Each row was made from one walk, in order. Every step used is in the known rows, and no mark comes twice. Write each row's walk.
Known rows:
sunipaz-tobi-bapos-musus-zitidop: [ -4 -33  25  61   0 -78 -55  49  10 -17 -15  26  -3 -38  -5 -31  59]
tovoz-sunipaz-tobi-bapos-musus-zitidop: [ 14 -49  43  71 -37 -42 -25  29  23 -27 -39  15 -12 -39   2   8  46]
zibi-tovoz-sunipaz-tobi: [ 31 -27  22  84  14 -48 -65  39  67  -3  30  24  23 -15 -21  49  32]
bapos-sunipaz: [  3 -14 -10   5 -22  23  31  71  20 -40  12  32  22  -3  17  -8  32]
zibi-tovoz-sunipaz: [ 31 -40  18  86  10 -37 -46  42  49 -13  34  38  14   7 -11  55  34]
zibi-sunipaz: [ 45   0  -2   7 -15 -28 -83  32  14  -9  38  18  28   5  14   3   7]
zitidop-musus-bapos-tovoz-sunipaz: [ -1 -50  24  98  32  35 -15  36 -57 -91  -4  41  17  19   3  -5  50]
tobi-bapos: [  6 -38  18  64 -18 -66 -50  39 -31 -30   5  43 -31   4  28  16  32]
zibi-tovoz-sunipaz-tobi-bapos: [ 29 -28  28  93   8 -61 -62  30  57   0  19  26   6 -19 -17  50  28]
tobi-sunipaz: [  7 -19  13  20   1 -70 -84  39 -30 -44   2   6  16  17  21  36  10]
sunipaz-tobi-bapos: [  6 -13  21  51  -3 -76 -90  40  13 -12   6  12   0 -37   7   4  28]
tobi-bapos-musus-zitidop: [ -9 -68  24  78 -12 -69  -2  52 -34 -37 -25  64 -36   2  13 -34  75]
musus-bapos-tovoz-sunipaz-tobi: [  4 -35  30  93  25 -16  -3  59   1 -42 -15  20  42 -29   5  11  58]
zibi-tovoz-sunipaz-bapos-musus-zitidop: [ 19 -33  25 100   3 -66  -6  43  49 -12  18  58   0   0 -31  23  49]
zitidop-musus-bapos: [  10  -39   27   79   33   23  -43   37  -79 -102    5   50   17   31
    9  -18   42]
zibi-tovoz: [ 21 -32   1  77  35 -53 -67  61  35 -13  60  51  24  19 -13  36  43]
musus-zitidop: [  6 -47  12  53  -1 -38 -19  83 -53 -67   8  65  21  25   5 -17  75]
musus-bapos-tovoz-sunipaz-zibi: [  4 -40  23  85  14 -25  13  60 -19 -37  -3  26  39 -14   6  12  56]
tovoz-sunipaz-tobi-bapos-musus: [ 16 -45  38  64 -36 -37 -38  23  39 -17 -28   4 -13 -42   7  19  35]

Which walk is each row?
[  5 -43  28  94  23 -10  11  62 -11 -49 -13  30  36 -14  11  14  60]
musus-bapos-tovoz-sunipaz
[ -2 -18   3  26 -45 -54  17  40 -28 -14   2  33 -25  -9  20  -4  17]
tobi-bapos-sunipaz-zibi
[ -10   -8   22   37   -9 -108  -31   38  -22  -38  -17   31   -5    5
   -6   -5   26]
tobi-sunipaz-bapos-musus-zitidop
[  6  -5 -20   3 -22 -24  32  64  21  -3  43  30  29  -2  -9  -4  23]
bapos-sunipaz-zibi-tovoz
[   1   13   17   26  -12 -104  -64   29  -21  -34    4   16   -2    6
    5   31   -4]
tobi-sunipaz-bapos
[ -9 -19  10  65   7 -71 -71  48  26   0  10   9   5 -43  -1   7  41]
sunipaz-tobi-bapos-tovoz
[ 14 -12  25  47   9   8  33  68 -26 -66 -17  39  40 -10  21 -21  40]
musus-bapos-sunipaz
[ 27 -17  21  92   0 -62 -33  35  55  -6  36  45   2   0 -22  52  25]
zibi-tovoz-sunipaz-bapos
[ 39  33   2  14 -29 -63 -64  21  22   1  40  28  10  -5  -2  -2  -9]
zibi-sunipaz-bapos
[ 21 -28  21  94   3 -61 -18  37  67  -2  28  48  -1  -4 -27  35  39]
zibi-tovoz-sunipaz-bapos-musus
[-11 -55 -13  59 -16 -26   1  59  29   2  32  13  20  -9  -3  40  54]
bapos-tovoz-sunipaz-zibi
[ -2 -47  19  87  23  19 -14  34 -65 -79   6  36  19  19  -3  -8  47]
zitidop-musus-bapos-tovoz-sunipaz-zibi
[ 31  12   3  26  -9 -59 -91  20  35  19  18  -1  20 -36  -1  -3   5]
zibi-sunipaz-tobi-bapos-tovoz
[ 16 -23 -13  33   0 -91 -58  55  -2  14  81  33  29  18 -18  22  31]
sunipaz-zibi-tovoz
[ -1 -42  26  96  35  28 -28  33 -44 -83  -6  31  22   4  -4  -8  49]
zitidop-musus-bapos-tovoz-sunipaz-tobi
[ -9 -79   9  59   7 -33  10  83  -7 -48  -7  66  11  12  -4 -56 106]
bapos-musus-zitidop
[   5  -27   22   63   22   48    1   40  -68 -103   -7   47   19   22
    9  -29   37]
zitidop-musus-bapos-sunipaz
[-10 -59  -6  74  -4  -3  -3  63  42 -15  18  19  17  -8   4  43  60]
bapos-tovoz-sunipaz
[  2   3  -5   2 -16   7   6  66  45 -26   6  11  33 -35   4 -16  27]
bapos-sunipaz-tobi
[  1 -15   4  39 -33 -62  14  39 -15  -5  10  38 -23  -8  10   3  18]
tobi-bapos-sunipaz-zibi-tovoz
[-10 -54  13  89 -20 -48 -10  38   0 -13  -7  31 -32 -13  19  35  44]
tobi-bapos-tovoz-sunipaz
[ 13  -7  18  32  -2 -15  38  64 -37 -50  -3  33  43 -10  13 -25  34]
musus-bapos-sunipaz-zibi
[ 29  12   6  24 -25 -66 -31  30  21  -4  18  42   7  -7 -14 -38  23]
zibi-sunipaz-bapos-musus-zitidop
[ 16  -5  18  44  10 -23  34  63 -24 -40   5  37  45  -9   3 -18  35]
musus-bapos-sunipaz-zibi-tovoz
